Each row was made from one path, in order. Every step used is in the known rows, and no mark comes twice. Write each row's path.
In the rows, 128 means zero.
Known rows
dovem, rozi, gipub: [137 103 106  81 103 193 119 131  93 111  73 167  97 124 120 124 113 145
 147  98  66 100 101 140 149 145 153 147 132 164 148]
gipub, vevi, garem, rozi, gorub: [138 125  92  73 114 203 102 102 132 141 101 172 152 111 138  89 110 104
 104  96  42 155  38 115 197 159 165 120 133 137 131]
dovem, rozi: [144 100 128 100 123 197 111 128 102 130  88 159 118 146 126 117  93 138
 150 110  65 126  86 150 159 148 151 126 116 146 147]
gipub, rozi, garem, guset: [118 141 125  79 127 198 101 115 115  92 128 148 122 152 152 132 132  97
 162 168  76 118  89 118 131 120 120  95 156 151 114]
guset, garem: [143 112 140  71 108 201  87 123 102 143  95 168 125 125 155 127 100 107
 140 116  81 143  88 142 140 150 145 111 131 151 135]
dovem, rozi, garem, budi: [117  78 143 123 137 223 116 132  88  95  94 175 140 163 149  89 125 118
 146 142  68  89  53 140 143 148 110 109 144 159 127]
dovem, rozi, gipub, vevi, garem: [141 117  82  71  92 214 116 129 118 107  87 154  99 106 135 106  85 124
 142  75  57 133  61 134 172 140 152 153 130 150 161]
milis, garem: [149 120 123  73 113 190  97 118 119 154 107 158 134 127 158 109 103 123
 136 117  88 122  82 142 149 144 168 114 119 150 124]
gorub, rozi, gipub, vevi, garem, budi: [121 105 103  65 108 222 113  83 126  83 116 180 104 111 152 112 150  67
 140  80  74 144  56 112 167 155 100 151 121 147 142]
budi, garem: [165 110 151  64 110 204 111 134 115 139 112 152 112 102 138 116  92 106
 142 128  65 146  91 150 154 160 144 113 135 130 139]
gorub, rozi, garem: [135 107 148  70 141 221 122 119 120 103 132 170 144 147 164 126 148 113
 133 121  86 131  79 144 163 147 123 129 144 135 117]
moba, milis, garem: [144 114 109  74 123 198  90  81 125 153  97 143 133 143 158 100 110 108
 117 120 106 120  86 120 124 156 177 124 133 147 125]
gorub, rozi, garem, milis: [142 104 129  57 140 192 109  99 125 109 122 150 157 134 147 129 153 117
 121 103  90 128  64 119 148 154 137 125 163 156  98]
garem, rozi: [154 102 111  85 126 189 119 125 124 137  92 163 125 110 131 132 122 110
 131 114  60 157  89 138 157 142 154 115 133 148 129]
gipub, rozi: [142 115 106  92 126 179  93 104 109 132 106 165 101 142 139 130 107 108
 152 123  67 152 108 123 133 138 149 117 103 152 135]
gipub, vevi, garem, budi: [130 102 115  96 105 205  80  94 110 126 109 168 115 117 153  88 106  75
 155 103  78 163  42 125 163 151 109 126  97 128 162]
vevi, gipub: [157 116 130  99 113 169 105  95 118 156  96 155  91 123 147 132 127 132
 171 105 101 154  97 125 173 149 156 156  90 132 146]
gorub, rozi, gipub, vevi, garem: [142 123  95  44 103 217 118  95 140  99 118 163 101  99 146 127 129  92
 136  64  76 157  74 124 179 148 131 164 125 134 148]
vevi, garem: [142 113 113  76 108 193 111 124 116 153 122 139 116 114 143 104 103 113
 142  97  85 158  72 130 159 138 164 132 121 126 154]
gorub, rozi: [140 101 141  73 128 203 112  92 123 122 117 170 127 139 141 134 138 106
 139 100  80 151  96 144 166 159 130 139 113 133 129]
gipub, vevi: [150 120 120  84 103 188  59  96  98 138  95 182 109 117 139 125  87 108
 164 103  74 162  85 141 173 157 122 133  92 125 164]
rozi, garem, milis: [147 118 117  71 121 174  85 118 100 126 104 151 143 118 143 121 127 132
 137 113  90 121  68 118 136 144 146 118 156 151 115]
vevi, gipub, rozi, garem, guset: [131 151 128  93 125 182 119 101 130 102 122 138 103 155 160 140 149 113
 172 161  90 127  88 102 148 120 134 120 140 152 112]
garem, vevi, gipub, rozi: [130 135  84 102 123 162 111  83 154 143  97 140  98 137 163 137 142 109
 170 124  71 186 118 100 156 146 148 147 102 138 129]
gipub, vevi, garem: [149 123 105  76  99 200  83 107 122 146 114 152 115 105 152 108  85  99
 151  88  76 176  57 132 178 146 141 138 100 115 165]

Write each row's path
[137 141  98  84 118 173 110  97 160 162  95 131 129 121 181 114 142 126
 152 118  89 153  92 122 170 150 164 141 118 141 123] -> milis, garem, vevi, gipub
[129 146 109  78 128 182 122  89 153 140 101 148 120 130 164 109 145 105
 132 152  38 151 100  93 175 177 163 129 131 143 111] -> budi, garem, vevi, gipub, rozi, gorub
[114  99 124 113 137 205 101 110  95  96 116 178 119 155 165 108 140  87
 148 152  71 120  73 116 117 135 110 100 131 163 117] -> gipub, rozi, garem, budi
[112  83 160  91 147 229 120 101 108  87 126 182 147 157 163 110 167  86
 136 130  83 114  62 133 147 152  89 118 139 147 114] -> gorub, rozi, garem, budi
[142 117 111  52 104 202  95  83 123  93  96 196  99 107 136 144 134  98
 148  80  72 144 101 136 177 157 109 164 115 139 141] -> gorub, rozi, gipub, vevi
[129 138 126  66 104 192 106 111 122 136 134 124 121 118 132 112 119  94
 154 121  83 142  69 117 160 132 139 113 139 129 150] -> vevi, garem, guset
[113 115 109 101 137 217 116 143 122 113  94 145 157 148 162 101 122 130
 141 138  52 123  79 143 162 146 129 116 161 136 129] -> dovem, rozi, garem, vevi
[127 106 124 126 138 190 119  94 111 100 110 164 100 159 173 113 158 108
 166 149  91 127  70 103 131 134 125 123 116 166 116] -> vevi, gipub, rozi, garem, budi
[138 117 111  71 126 194 117 114 133 150  95 174 171 130 147  96 133 124
  91 126  50  97  58 123 165 157 193  99 147 174  93] -> milis, garem, rozi, gorub
[151 119  80  67  97 188  99 111 121 107  69 187  97  80 128 139 120 101
 144  91  50 141  92 134 163 147 135 138 136 154 135] -> garem, rozi, gipub, vevi
[128 141 122  65 115 194  84  76 132 135 113 127 138 146 146 106 124  87
 131 147 108 104  86 109 126 148 155 111 151 146 119] -> moba, milis, garem, guset
[113 154  82  89 128 165 108  73 159 155  97 152 140 152 183 101 157 125
 126 135  68 129  92  87 166 156 190 132 118 164 101] -> milis, garem, vevi, gipub, rozi, gorub
[124 134 112  97 123 184 110 107 139 133 105 141 127 124 185 118 155 133
 166 133  89 153  93 123 173 148 135 142 138 124 128] -> rozi, garem, vevi, gipub
[124  95 149  94 115 207  84 108  85 129  92 184 126 133 159 107 119  80
 142 129  83 127  70 133 129 160 107 101 122 161 128] -> guset, garem, budi
[112 146  86 103 128 157  99  63 137 147  92 165 120 152 158 116 161 123
 144 132  61 152 107  83 173 167 162 145 104 147 119] -> garem, vevi, gipub, rozi, gorub
[122  93 127 100 116 200 108 105 102 135 122 154 117 121 149  89 124  88
 145 108  84 144  55 120 148 147 129 122 116 140 147] -> vevi, garem, budi
[150 126  75  28 101 188 108  82 146 104 109 147 115  91 136 127 133  94
 123  48  82 154  57 100 167 156 143 161 143 159 128] -> gorub, rozi, gipub, vevi, garem, milis
[113 128 111  82 127 202  95 124 119 126 110 157 146 126 174 110 140 116
 149 142  67 140  94 134 156 148 123 114 153 123 128] -> rozi, garem, vevi
[120 128 125  84 143 202 137  98 162 111 123 145 138 147 184 132 183 119
 148 122  87 162  96 122 184 154 121 153 143 126 105] -> gorub, rozi, garem, vevi, gipub
[120 128  82  75 127 196  83  74 149 152  95 129 151 136 172  95 129  94
 118 127  91 138  97 112 130 165 163 122 147 135 122] -> moba, milis, garem, vevi
[134 145 134  62 106 191  95 110 128 140 119 144 139 132 144 117 118 104
 146 144  88 105  76 131 148 138 143 103 138 152 119] -> milis, garem, guset
[172 111 135  47 110 179  98 120 117 140 100 132 123  92 124 115  99 110
 132 115  65 144  72 124 139 169 157 112 154 154 120] -> budi, garem, milis
[137 132 111  99 125 162 102  70 115 144  97 179 109 157 142 119 142 134
 144 123  75 134  96  94 169 158 176 147  91 155 124] -> vevi, gipub, rozi, gorub
[155 121  92  52  91 208  97 128 123 104  63 185 109  85 150 142 107  90
 127  94  51 142  78 133 151 148 134 118 159 171 122] -> guset, garem, rozi, gipub, vevi
[144 115 101  80  95 199  91 113  99 104  63 183  95 110 126 126  90 128
 157  89  57 116  84 142 166 153 131 151 121 152 159] -> dovem, rozi, gipub, vevi
[130 130 116  83 106 182 100 101 142 152  86 145 119 125 183 129 136 109
 156 120  84 172  97 121 168 158 143 134 126 140 128] -> guset, garem, vevi, gipub
